In the rows, zero is written as 128.
Known rows, with every step that occurs
H-L: [140 111 131 127 113 146 139 138 122 144  48 133 118 142 121 142 118 100
 156 129 155 116 138 137 137 141 140 136 177 133 135 133 123 121 128 126
 110 125]
Q-P-H-L-N: [130 138 129 117 124 124 118 135 145 137  76 134 132 142 129 127 121 130
 137 130 138 134 110 131 130 135 151 124 169 150 143 131 133 134 135 124
 136 131]
L-N: [108 151 126 132 113 121 115 115 122 115 111 133 119 128 132 117 136 136
 124 139 115 121 101 134 128 136 156 120 160 135 154 118 134 134 124 125
 146 132]
U-Q-L-N-P: [120 130 137 146 148 123 124 114 142 102 144 129 122 123 125 105 133 146
 116 125 111 109 119 117 123 138 116 125 135 104 147  92 130 146 131 111
 143 137]
U-Q-P-N: [122  94 136  97 125  80 108 143 152 107 154 149 124 108 133 123 119 119
 124 121 123 145  90 112 132 107  81 140 139 122  74 140 129 106 138 124
 136 124]
X-V: [108 111 131 139 117 122 120 145 119 137 110 136 108 113 124 136  78 111
  96 127 127 124 142 122 146 127 129  96 167 107 129 115 135 117 121 131
 120 122]
N-U-Q-L-H: [139 212 142 135 122 120 128 101 119 129 125 122 118 115 136 125 137 135
 130 151 118 126 132 138 118 143 134 110 126 102 148 125 128 130 149 114
 130 131]
U-Q: [125 110 148 103 122 112 123 141 109 108 130 142 116 126 134 130 126  98
 142 124 135 112 153 136 134  86 127 132 115 125 135 140 134 101 139 116
 118 131]
U-Q-P-H-L: [147  96 137 103 127 126 138 158 145 145  74 131 130 141 123 146 109  99
 151 119 163 133 147 126 137 119 129 134 161 143 119 145 128 116 141 121
 109 125]
S-T: [115 126 122 190 120 126 145 116 130  82 129 111 111 121 134  58 150 129
 128 125 118 132 131 138 115 151 134  97 159 123 142 124 147 123 106 139
 129 118]
L-H-W: [108 202 134 123 132 134 130 127 119 134 102 113 120 141 126 140 128 124
 126 133 139 144 140 140 133 143 141 127  79 112 128 140 134 121 125 114
 126 130]
U-Q-L-H-W-N: [153 177 120 127 136 145  94 126 117 116 140 129 138 134 141 114 139 108
 137 129 123 129 112 142 124 145  60 133  84 136 123 150 142 108 136 126
 110 138]
H-L-N-P: [123 136 128 143 144 141 134 131 141 115 101 133 125 142 119 114 127 146
 122 119 126 107 126 120 131 142 128 135 162 115 151  92 130 146 116 110
 146 136]
P-H-W-N-U-Q: [143 108 130 104 139 126 122 150  95 134 150 138 140 137 137 131 110 106
 135 125 126 128 156 142 133  99 115 142  82 137 139 141 126 110 130 119
 124 136]
P-H-L: [138  96 128 110 122 134 147 137 126 137  68 120 128 144 118 157 110  95
 148 116 164 128 144 128 144 137 142 137 178 142 125 138 121 130 131 128
 110 125]
L-H-W-Q: [132 165 138 130 124 154 122 133 122 133 129 125 138 143 125 133 139 150
 130 129 148 127 148 135 122  65 156 131  85 132 131 147 130 123 120 130
 123 138]
T-S-V-X: [128 131  99  90 140 147 118 118 110 132 140 122 112 102 125 126 150 112
 102 138 142 130 165 138 139 143 171 105 197 131 128 132 151 127 133 155
 110 119]
M-S-L: [120 125 113 127 118 145 140 121 139   4 116 126 116 123 127 114 157 118
 118 121 113  90 128 150 106 156 140 134 108 152 131 141 132 125 108 129
 109 111]
L-N-P-H-W-Q-Z: [125 120 130 133 136 116 126 143 141 152 150 114 145 132 110 137 134 145
 123 128 133 140 123 121 122  93 139 125 104 129 120 130 128 110 126 143
 218 139]
W-Q-L: [140  92 136 159 111 136 125  98 131 120 146 121 119 110 128 119 142 132
 134 146 128 120 111 122 117 117 133 114 140 119 126 129 120 135 144 142
 111 126]
H-W-Q-L-N-Z: [121 132 130 153 130 121 128 113 124 191 123 134 132 132 130 126 133 159
 134 124 114 126 121 129 120 133 143 122 113 134 144 108 126 147 125 155
 133 134]
T-S-A: [133 127 114  35 121 158 149 109 131 115 137 132 123 113 120 155 151 129
 127 128 109 111 131 123 118 157 140 126 133 136 130 135 151 131 107 101
 130 100]
L-N-P-H: [106 109 121 124 142 115 146 123 137  97 159 109 133 130 118 137 124 132
 106 106 131 129 132 105 141 135 134 133 159 127 132 102 126 150 117 121
 142 133]
V-X: [121 122 115 122 132 133 126 131 105 114 129 133 102 110 128 117 127 105
 114 141 156 134 142 133 154 130 133 115 218 119 126 117 131 122 141 158
 118 137]
N-P-H-W-Q: [124 100 133 126 136 149 133 139 128 124 154 117 144 143 117 139 129 142
 121 113 153 131 155 120 129  61 149 141  84 136 120 137 124 132 116 133
 121 136]
C-A: [132  98 134 154  98 126 131 125 106 126 131 123 114 122 134 138 135 122
 120 128 126 119 122 135 130 129 129 124 169 113 133 142 106 117 124 128
 133 116]
P-H: [108  93 120 115 120 112 150 122 120 106 149 106 126 122 121 153 123 104
 119 115 141 137 135 114 146 133 140 128 164 136 120 126 123 133 123 133
 125 123]
L-H: [119 225 131 134 111 131 135 111 122 115 114 122 116 124 130 132 146 134
 124 137 128 121 130 133 128 142 140 116 158 111 145 122 133 126 123 117
 139 129]
T-S: [114 118 115 126 110 153 139 117 122 125 135 134 125 126 118 148 141 114
 141 138 107 109 142 119 137 146 136 126 126 123 121 139 135 133 118 121
 131  92]
M-S: [114 115 124 137 107 133 121 135 126  78 108 124 117 126 120 141 146 111
 117 127 113  99 132 136 124 141 140 135  93 133 115 143 108 136 117 134
 116 115]
M-R: [120 116 120 137 105 141 118 134 121 119 107 137 127 131 130 142 147 116
 118 121 115 112 129 155 130 143 140 136 176 133 115 127 130 135 118 133
 115 115]
U-Q-P: [128 114 145 125 118 111 123 167 157 125 138 148 117 117 136 111 129 121
 135 138 125 130 129 121 125 101 108 120 127 127 120 137 139  94 142 114
 128 124]

Rows
[116 194 136 132 135 130 125 112 124 135 106 109 118 133 126 136 130 124
 128 141 134 146 128 137 128 158 133 121  74 105 124 141 132 125 139 119
 117 129] => Q-L-H-W
[122 131 116 159 118 129 137 108 105 155 123 126 122 119 132 116 120 150
 121 161  97 131 108 135 122 167 174 119 147 118 166 102 108 152 124 125
 152 129] => Q-L-N-U
[102 126 124 112 158 128 141 132 134  91 135 106 132 144 118 135 118 124
 113 107 139 143 139 126 135 143 136 140  77 129 123 128 136 134 118 117
 125 132] => S-L-N-P-H-W
[139 205 141 123 126 109 120  98 122 123 131 124 121 112 137 127 133 134
 127 145 117 132 118 134 120 143 122 116 128 100 131 128 125 131 148 115
 134 131] => P-N-U-Q-L-H
[121 105 131 109 131 101 136 151 145 128 158 125 136 124 132 133 116 126
 120 126 129 146 133 114 133 110 138 124 135 140 127 130 126 123 137 121
 138 127] => L-N-U-Q-P-H
[136 167 109 143 134 143 134 129 120 154 134 137 140 137 135 122 141 136
 137 107 115 118 131 138 122 161  85 135 111 150 135 115 139 125 107 150
 123 132] => S-L-H-W-N-Z
[120 101 111 137 120 111 142 136 123 150 146 135 125 111 129 127 109 143
 116 145 106 147 104 118 131 148 132 138 154 116 114 111 106 136 114 125
 154 121] => Q-P-N-U
[129 126 140 111 130 114 123 140  98 136 127 145 126 131 139 124 114 125
 134 139 117 118 151 144 128  94 156 131 109 127 161 127 124 118 132 112
 141 134] => L-N-U-Q
[149  98 120 120 137 146 142 142 134 127  88 122 138 148 118 143 114 103
 141 105 157 119 142 122 141 143 108 144 175 140 125 125 125 136 124 125
 113 131] => W-N-P-H-L
[125 101 135 120 127 144 130 138 123 128 146 119 142 143 121 143 129 134
 126 119 154 136 150 125 131  61 158 138  87 142 119 150 124 126 120 138
 117 135] => P-H-W-Q
[115  97 123 114 117  88 117 134 154 110 150 139 120 105 129 125 121 125
 119 124 120 149  75 107 134 133  87 135 162 121  72 130 127 117 127 128
 140 121] => Q-P-N
[150  96 132 108 129 130 144 161 139 156  76 132 134 143 124 146 103 107
 150 126 157 135 150 128 136 123 140 137 159 142 127 140 120 122 138 121
 116 126] => N-U-Q-P-H-L
[130  98 139  98 130 101 125 139  97 127 143 145 127 123 135 134 107 114
 132 129 121 127 143 135 134  92 130 143 112 120 126 132 119 115 131 116
 135 130] => P-N-U-Q
[127 117 132 119 143 149 129 134 136  94 152 120 148 146 121 125 135 153
 120 113 147 127 146 128 120  66 155 138  82 147 130 140 134 134 115 131
 124 138] => S-L-N-P-H-W-Q
[132 118 110 146 133 131 133 146 129 185 150 135 143 135 133 129 130 130
 134 106 119 132 127 120 130 151  77 137 114 151 118 117 131 125 114 155
 122 130] => Q-P-H-W-N-Z
[128 117 128 115 144 158 129 132 139  98 156 124 153 147 120 130 136 154
 123 115 139 123 152 127 120  70 156 138  69 148 127 146 137 137 113 128
 126 127] => T-S-L-N-P-H-W-Q
[118 140 131 147 117 116 110  93 130 116 117 127 116 116 134 110 137 136
 127 149 108 128  85 131 121 158 144 111 153 124 148 118 130 141 143 129
 136 130] => Q-L-N
[141 210 139 148 113 136 125  93 133 120 131 118 122 115 131 123 151 149
 127 147 128 122 120 131 114 128 138 107 143 110 140 128 128 135 141 126
 127 131] => W-Q-L-H
[138  95 127 117 137 138 153 142 134 130  78 119 131 146 113 151 110 106
 140 109 162 122 150 121 143 138 132 142 176 131 127 121 120 138 125 121
 115 127] => N-P-H-L
[132 130 115 139 124 135 142 140 120 170  95 133 134 138 129 126 108 149
 128 149 118 136 124 135 126 150 177 129 158 134 162 112 111 146 120 121
 152 129] => Q-P-H-L-N-U
[133 127 128 138 127 125 138 141 140 200 100 144 141 143 129 133 127 158
 141 113 131 124 133 125 124 116 144 128 152 152 143 109 126 142 121 151
 137 133] => W-Q-P-H-L-N-Z
[152 215 135 136 124 128 117 102 119 124 134 125 127 117 139 118 141 133
 131 148 115 122 123 139 117 146 111 112 126 111 146 128 130 127 147 118
 129 133] => W-N-U-Q-L-H
[119 101 126 132 130 102 135 142 141 186 147 143 136 124 129 135 123 150
 129 108 121 141 115 111 129 117 102 140 119 132  90 116 122 130 115 154
 136 126] => H-W-Q-P-N-Z
[144 156 121 142 137 130 121 128 115 182 139 138 140 135 138 126 136 129
 141 113 116 122 133 134 124 148  75 132  94 138 129 120 134 125 126 149
 118 135] => U-Q-L-H-W-N-Z
[148 189 102 124 133 167 107 124 124  91 142 130 144 140 138 114 148 116
 135 124 115 121 116 143 120 161  71 135  87 150 124 152 152 113 116 125
 117 124] => T-S-L-H-W-N
[120 100 130 123 128  87 135 140 138 176 146 149 129 117 133 134 121 137
 133 106 116 133 116 112 131 124  92 138 139 128  95 111 124 123 123 148
 137 124] => U-Q-P-N-Z
[109 115 137 110 160 114 129 131 130 121 139 107 133 141 121 141 110 118
 118 113 140 147 143 122 138 131 127 135  60 119 117 133 130 133 137 117
 121 135] => U-Q-L-N-P-H-W
[126 136 143 128 124 107 101 102 126 114 120 135 119 118 138 109 133 131
 132 144 113 124 100 137 120 133 139 113 130 126 149 128 133 130 151 124
 132 134] => U-Q-L-N
[125  92 128 117 116  99 113 136 156 111 160 143 132 107 130 123 127 138
 121 123 125 145  82 107 128  97  96 139 152 128  73 136 125 118 127 135
 140 125] => W-Q-P-N
[137  88 141 129 129 102 121 104 115 126 145 128 116 104 133 124 117 113
 135 146 114 131 115 128 125 139 116 124 117 106 120 129 116 129 153 127
 118 125] => P-N-U-Q-L
[133  91 137 149 135 135 129 105 138 122 155 109 130 120 122 125 132 136
 125 134 135 133 125 116 122 118 128 123  99 114 116 130 119 143 143 136
 110 131] => N-P-H-W-Q-L
[128 125 113 151 150 154 125 137 132 103 157 126 134 137 123 109 134 128
 116 110 118 113 126 116 133 151  66 145 117 118 126 104 134 129 108 117
 130 138] => H-W-N-P
[134  89 138 145 126 133 125 103 132 125 148 110 128 119 126 129 132 127
 131 139 137 137 121 123 121 117 136 120 101 122 115 142 119 135 146 142
 106 128] => P-H-W-Q-L
[149  95 132 116 122 140 141 154 150 147  80 128 135 143 121 145 116 114
 147 121 165 132 141 122 134 110 137 133 169 148 120 142 123 124 134 128
 112 126] => W-Q-P-H-L
[135  98 139 153 123 139 122 102 130 129 139 116 123 117 127 122 135 131
 134 146 133 131 117 126 119 119 134 119 100 118 119 140 120 133 144 140
 105 128] => H-W-Q-L
[125 138 137 143 124 128 103 101 132 125 122 127 128 126 133 111 138 149
 128 146 119 131  96 134 116 122 155 114 115 131 143 132 130 141 142 133
 131 134] => H-W-Q-L-N
[137 168 106 141 154 167 129 129 141  77 160 127 142 139 124 107 145 139
 118 112 110 105 132 122 122 161  68 141 100 123 131 111 146 133 105 110
 131 126] => T-S-L-H-W-N-P
[126 123 119 148 130 134 135 113 109 160 134 119 136 129 130 126 115 157
 119 154 111 142 121 134 121 140 181 124 113 127 158 115 107 155 124 129
 147 133] => P-H-W-Q-L-N-U
[138 117 117 133 139 125 128 152 126 183 152 140 144 137 137 129 127 125
 138 102 122 130 137 125 129 134  73 138  98 151 119 123 135 118 120 151
 119 133] => U-Q-P-H-W-N-Z
[123 185 140 114 144 116 120 116 117 141 116 118 126 130 130 138 117 127
 127 138 129 153 130 139 128 145 128 130  56 103 115 143 126 124 142 115
 125 132] => P-N-U-Q-L-H-W
[131 126 138 129 123 113 123 166 150 146 136 151 124 120 139 105 122 139
 131 148 113 134 126 127 120 108 130 120 122 127 139 127 130 106 138 110
 143 127] => L-N-U-Q-P
